What can hang from each mark
A: K P W Z
V: P W
K: A
E: W
W: A E
P: A V
H: A

Known rows, with every way that one mark hangs from another
P{V{W{A}}}: [-1.72 -5.23  1.83  0.24  0.48 -0.14  3.12  0.15 -0.58 -1.27 -1.26  0.74
 -1.93 -1.24  3.03 -0.64  1.64  0.03  3.86  2.88 -2.49 -0.39  1.38]
W{A{K P} E}: [ 0.90 -3.50 -2.51  2.96  0.17 -1.52  2.21 -2.29 -2.71 -1.53 -1.89  1.28
 -0.51 -1.25  3.15  2.88 -0.21  2.88 -0.20  4.24 -1.01 -1.62  1.31]
A{P}: [ 1.36 -1.21  1.09  0.20 -1.06  0.34 -0.06 -1.11 -1.28 -2.09 -0.85  0.13
  0.91 -1.18 -0.36 -0.49 -0.75  0.36 -0.51 -0.72  2.55  0.06  1.46]
E{W{A}}: [ 1.12 -0.84  0.15  1.17  3.81 -2.62 -0.92 -0.21 -0.57  0.64 -1.02 -1.87
  0.56  0.97  3.05  1.62 -0.80  1.69 -0.04  2.97 -2.20  1.10  1.40]
K{A{P{V} W Z}}: [ 0.55 -1.26 -1.95 -2.36 -0.81 -2.75 -1.10  1.03  2.53 -3.42 -2.60  2.34
 -2.62 -0.80  0.08  1.79 -1.19 -0.09  2.34  1.27 -0.67 -2.84  1.18]
P{A{K}}: [-0.92  0.31 -0.83 -0.18 -0.85 -0.79  0.14  1.27 -2.32 -1.40  2.54  2.15
  1.44 -2.12 -3.04  1.93 -0.26  1.66 -0.39  0.00 -2.10  1.24  1.08]
W{A{P} E}: [ 1.91 -4.82 -0.94  2.13  1.11 -1.81  2.62 -2.30 -2.65 -1.09 -2.38 -0.75
 -0.85 -0.71  4.04  0.87 -0.17  2.39  0.68  3.90 -0.66 -0.55  0.38]
A{K P W{E}}: [ 1.89 -1.93 -4.40  2.83 -3.09 -2.83  0.61 -3.40 -1.31 -3.20 -0.21  3.87
 -0.38 -2.05 -1.45  5.90  0.21  2.19 -1.21  3.55  4.15 -1.86  1.11]
W{A E}: [ 0.87 -3.83 -1.78  1.93  1.86 -2.12  2.76 -1.45 -1.56  0.61 -1.69 -0.93
 -1.59  0.27  4.35  1.15  0.41  2.02  1.03  4.51 -2.73 -0.60 -0.76]
P{A{W Z} V}: [-0.43 -2.41 -1.03 -2.36  0.26 -3.02  3.05  1.88 -0.83 -2.86  2.80  1.33
 -2.73 -3.89 -2.85  3.78  1.22  0.90  3.22  2.75 -4.26  0.19 -0.32]
H{A{P{V} W}}: [ 2.65 -2.88  0.17  0.77 -0.32 -1.11 -1.12 -2.25  1.67 -2.46 -0.85  0.82
 -2.75 -1.40  2.20  3.28 -1.05  1.53  1.40  1.46  4.39 -0.64  0.59]
V{P{A{K W Z}}}: [ 2.36  1.12 -3.23 -1.15 -0.66 -2.84 -0.28 -0.25 -1.70 -2.05  1.46  3.00
 -0.19 -1.30 -3.06  3.19  2.74  2.93  1.44 -1.56 -1.88  0.85 -0.30]
H{A{P Z}}: [ 0.77 -1.01  1.06 -1.53  1.55  2.07 -1.48  0.30  3.17 -0.01 -1.78  0.75
 -1.45 -2.04  2.21  0.50 -2.95  2.18 -0.37 -2.42  0.86 -1.08 -0.98]
K{A{P W{E}}}: [ 2.24 -2.12 -2.84  0.06 -1.79 -3.97 -1.52 -1.60  0.61 -2.57 -3.19  1.74
 -1.01  1.05  0.88  1.42 -1.27  0.42  0.51  2.13  2.98 -1.65  0.80]
A{K W Z}: [-0.98  1.18 -4.59 -0.31 -0.43 -0.80 -0.59  1.17  3.42 -0.86  0.77  4.85
 -1.62 -2.12 -2.18  5.43  0.45  2.09 -0.35  0.60 -1.59 -2.92 -0.23]
V{P W{A E}}: [ 1.92 -5.40 -0.62  0.98  0.47 -1.67  2.46 -2.89 -2.35  0.08 -3.38  0.86
 -0.48  0.83  4.23 -1.89  3.56  2.47  3.17  0.74 -0.75  0.95 -0.97]
H{A{K P W{E}}}: [ 2.23 -2.10 -2.84  2.35 -1.27 -1.15 -1.47 -3.28  1.40 -1.52 -1.03  3.01
 -1.63 -1.43  1.65  5.25 -1.71  3.19 -1.02  1.88  4.87 -1.59 -0.05]
V{P{A}}: [ 2.90  0.38 -0.29 -1.00 -0.32 -2.29  0.10 -1.01 -3.91 -1.48  1.00 -0.14
  0.77  0.01 -1.64 -0.30  2.42  1.61  1.64 -1.90 -0.87  2.74 -0.15]
W{A}: [ 0.55 -2.06  0.22  1.20  2.25 -0.48  0.35  0.15  0.00  0.06 -1.31 -0.50
 -0.59  0.68  3.55 -0.47  0.44  1.63  1.34  1.39 -2.47 -0.16  1.13]
K{A{W{E} Z}}: [ 0.19 -0.77 -4.25 -1.94  0.14 -3.39 -0.91  0.94  3.38 -0.38 -2.54  2.21
 -2.64  0.70  0.69  2.05 -1.13  0.59  1.07  1.85 -1.78 -2.71 -1.56]
H{A}: [ 0.78 -0.55  0.74  0.09  1.22  1.06 -1.95 -0.42  2.50  0.98 -0.87 -0.15
 -1.41  0.16  2.78  0.52 -1.96  1.37  0.02 -0.90  1.49  0.04 -0.98]
H{A{Z}}: [-0.27 -0.05  0.13 -1.67  2.32  1.84 -1.48  1.22  4.22  1.54 -0.98  0.62
 -2.17 -1.05  2.41  0.82 -2.27  1.86  0.17 -1.90 -1.24 -1.07 -2.13]

Rows
[-0.41 -1.31 -4.29 -0.79 -0.46 -2.72  1.69  1.05 -0.64 -1.39  2.32  3.65
 -0.82 -3.49 -3.44  5.19  0.21  2.98  0.02  2.08 -3.17 -0.38 -1.27]	P{A{K W{E} Z}}
[ 0.02  0.40 -2.99 -2.37  0.38 -2.46 -2.50  1.96  4.38 -0.65 -2.36  2.48
 -1.99  1.02  0.32  1.02 -1.11  0.31  1.28 -0.05 -1.73 -2.43 -0.30]	K{A{W Z}}
[-0.30 -5.93  2.41  0.82  0.50  1.24  0.87 -0.23  0.06 -0.86 -3.14  1.52
  0.92 -0.85  3.48 -3.35  0.57  1.55  1.80 -0.52  0.55  0.52  1.97]	V{W{A{P}}}
[ 1.08 -0.51 -2.07  0.01  0.01  0.63 -2.53 -0.50  4.19 -1.29 -0.99  3.98
 -1.88 -2.46  0.83  4.53 -2.12  3.35 -0.69 -1.01  2.33 -2.30 -0.02]	H{A{K P W Z}}
[-1.53 -0.34 -1.88  0.22  2.39  0.60  0.31  1.82  1.74  0.20 -0.99  2.29
 -1.12 -1.11  2.30  2.01 -0.02  2.65  0.58  0.80 -5.63 -2.22  0.87]	W{A{K Z}}
[-0.70 -0.30 -6.27  0.33 -0.72 -2.11  1.39 -0.17  2.11 -0.45  0.51  4.48
 -2.42 -2.45 -1.60  6.69  0.47  2.42 -0.55  3.11 -1.75 -3.35 -1.77]	A{K W{E} Z}
[ 0.80 -1.77  0.66 -0.26  3.77 -2.28  0.62  0.31 -0.68 -1.04 -1.33 -1.35
 -0.69 -1.47  2.63  2.42 -1.23  1.89  0.80  3.23 -3.56 -0.20  1.67]	E{W{A{P{V} Z}}}
[-0.14 -3.13 -2.94  1.14  1.22 -0.69  2.69 -0.58 -0.92 -0.95 -2.01  2.00
 -1.40 -2.55  2.72  3.17 -0.59  3.45 -0.06  3.36 -3.76 -2.77  0.12]	W{A{K P Z} E}
[ 0.39 -3.89  2.72 -0.13 -0.23  1.51 -0.26 -1.20  1.14 -1.53 -1.81  0.74
 -1.61 -1.82  3.10 -0.04 -1.63  1.08  1.47 -0.24  3.00 -0.18  0.54]	H{A{P{V{W}}}}
[-1.32  1.33 -1.29 -0.83  1.39  2.12 -1.92  1.26  4.25  1.18 -0.47  2.72
 -1.86 -1.61  1.59  2.95 -2.39  2.46 -0.79 -1.55 -1.56 -2.09 -1.36]	H{A{K Z}}
[ 0.60 -1.85 -4.42 -0.82  0.54 -2.47  1.98 -0.25  2.18  0.03 -0.05  1.86
 -2.82 -1.72 -0.47  4.07  0.58  1.78  0.45  2.68 -1.26 -2.07 -2.90]	A{W{E} Z}
[-1.26  0.89 -1.50 -0.91 -0.95  1.79 -0.10  1.01  0.86 -2.05 -0.44  3.67
  0.26 -3.44 -1.86  2.52 -1.34  1.77 -1.35 -1.49 -1.26 -2.60  1.14]	A{K P Z}
[ 1.26 -1.15 -3.72 -0.14 -1.03 -4.21 -1.34 -0.75  1.61 -0.91 -2.37  1.50
 -1.77  1.97  1.07  1.75 -0.71  0.17  0.92  2.79  0.87 -1.59 -0.36]	K{A{W{E}}}
[ 0.50 -2.78  0.89 -2.78 -0.13 -0.24  1.17  0.63 -1.52 -0.77 -0.59  2.18
  1.03 -1.56 -1.12 -2.73  2.79  2.04  2.86 -3.86 -2.24  2.47 -1.07]	V{P{A{Z}} W}
[ 0.35 -0.50 -2.48  0.53 -1.31 -2.50 -0.33  0.43 -1.29 -2.18  2.71  3.26
  0.63 -2.02 -3.48  3.81  0.69  2.21  0.09  1.07 -0.25  1.09  1.20]	P{A{K W}}
[ 0.45 -5.08 -1.15  0.17  1.94 -1.66  4.66 -0.82 -1.78 -1.57 -1.99 -0.34
 -3.08 -2.76  3.72  2.25 -0.07  2.13  2.16  4.85 -4.49 -2.29 -0.44]	W{A{P{V} Z} E}
[ 1.56 -2.04  1.11  1.21  2.85 -2.87  0.17 -1.02 -2.01 -1.54 -1.11 -1.97
  0.01 -0.49  2.95  2.19 -0.88  1.31  0.68  3.99 -1.44  0.74  2.68]	E{W{A{P{V}}}}
[-0.33 -4.30  2.45 -0.23 -1.81  0.46  2.27 -0.99 -1.64 -3.16 -1.27  0.95
 -0.36 -2.53  0.34 -0.80  0.36 -0.41  1.94  0.87  1.84 -0.23  1.91]	A{P{V{W}}}
[ 1.16 -1.11 -3.69  2.11 -0.37 -1.41 -1.38 -2.30  2.47  0.16 -0.26  2.89
 -2.31 -0.49  1.97  5.59 -1.21  2.82 -0.68  2.48  2.81 -1.55 -1.29]	H{A{K W{E}}}
[ 3.92 -0.29 -1.55 -0.51 -0.68 -3.78 -0.36 -1.58 -3.02 -2.13  1.14  0.70
  0.24  0.10 -2.05  1.23  3.13  2.06  2.02 -1.00  0.59  2.59 -0.07]	V{P{A{W}}}
[ 0.35 -0.20 -0.74  0.58  3.23 -1.51 -0.96  0.44 -0.07 -0.67 -1.31  0.48
  0.70 -1.28  1.88  3.14 -1.77  2.81 -0.95  1.95 -3.00 -0.63  2.10]	E{W{A{K P Z}}}
[-0.44 -1.85 -0.31 -2.04 -0.89  0.11  0.82  0.67 -1.58 -0.98 -0.18  3.91
  1.21 -2.08 -1.87 -1.11  2.74  2.47  2.14 -3.64 -2.44  1.72 -0.37]	V{P{A{K Z}} W}
[ 2.28 -3.10 -0.62  0.89 -1.98 -2.70  1.11 -2.17 -1.04 -4.25  0.03  1.24
 -1.75 -2.08 -0.75  3.36  0.98  0.27  1.86  3.08  3.60 -0.79  2.03]	A{P{V} W}
[-0.22  0.28 -0.54 -0.61  0.47  2.48 -1.94  0.39  3.19 -0.50 -1.24  2.86
 -1.13 -2.60  1.30  2.59 -3.02  2.74 -1.13 -2.10  0.43 -2.03 -0.09]	H{A{K P Z}}
[ 1.35 -3.96 -2.97 -0.74 -0.90 -3.08  3.70 -1.48 -0.21 -3.24 -0.41  1.72
 -3.57 -3.97 -0.70  5.00  0.42  1.24  1.67  4.37  0.05 -2.61 -0.90]	A{P{V} W{E} Z}
[-2.86 -3.73  0.18 -0.14  1.21  1.99  0.96  1.69  2.25  0.46 -2.24  3.61
 -0.08 -1.53  2.64 -1.10  0.74  2.23  1.59 -0.57 -3.59 -1.19  0.77]	V{W{A{K Z}}}
[ 1.65 -3.98  0.96  0.41  0.70 -0.38  0.43 -1.56 -1.10 -0.24 -3.05  1.23
  0.34  1.17  3.72 -3.20  3.58  2.14  3.36 -1.75 -0.47  1.34  0.67]	V{P W{A}}
[ 2.14 -1.81 -0.64 -0.88  1.03  0.22 -2.02 -0.51  4.10 -0.90 -1.57  1.80
 -2.12 -1.87  1.74  2.35 -2.06  2.72  0.17 -1.29  2.68 -1.28 -0.98]	H{A{P W Z}}
[ 0.77 -3.61  0.44 -1.03  1.54  0.23  0.88 -0.27  0.26  0.19 -3.18  1.69
 -0.42  0.17  3.43 -2.95  3.22  2.47  3.49 -2.44 -2.76  0.48 -0.36]	V{P W{A{Z}}}
[-2.16 -5.96  0.24 -0.43  0.95 -0.61  4.98  0.08 -0.42 -0.62 -1.49  0.95
 -3.19 -2.34  3.23  0.67  1.41  0.61  3.68  4.26 -4.43 -1.42 -0.70]	P{V{W{A{Z} E}}}
[ 0.61 -1.47 -5.18  0.52 -1.86 -1.69  1.27 -1.31  0.77 -2.49 -0.37  4.73
 -1.45 -3.69 -1.86  6.17 -0.34  2.75 -1.08  2.39  0.85 -3.26 -0.34]	A{K P W{E} Z}
[ 1.65 -0.59 -2.87  2.16 -2.87 -1.51 -1.32 -2.06 -0.06 -3.56  0.15  4.18
  0.45 -1.78 -1.96  4.65  0.23  1.87 -0.95  1.05  4.37 -1.41  2.72]	A{K P W}
[ 0.70 -4.13 -0.69 -2.16 -0.37 -1.56  3.11 -0.71 -2.87 -0.38 -0.75  1.81
  0.17 -1.85 -0.64 -1.50  2.64  2.43  2.55 -1.41 -2.30  2.09 -2.63]	V{P{A{Z}} W{E}}
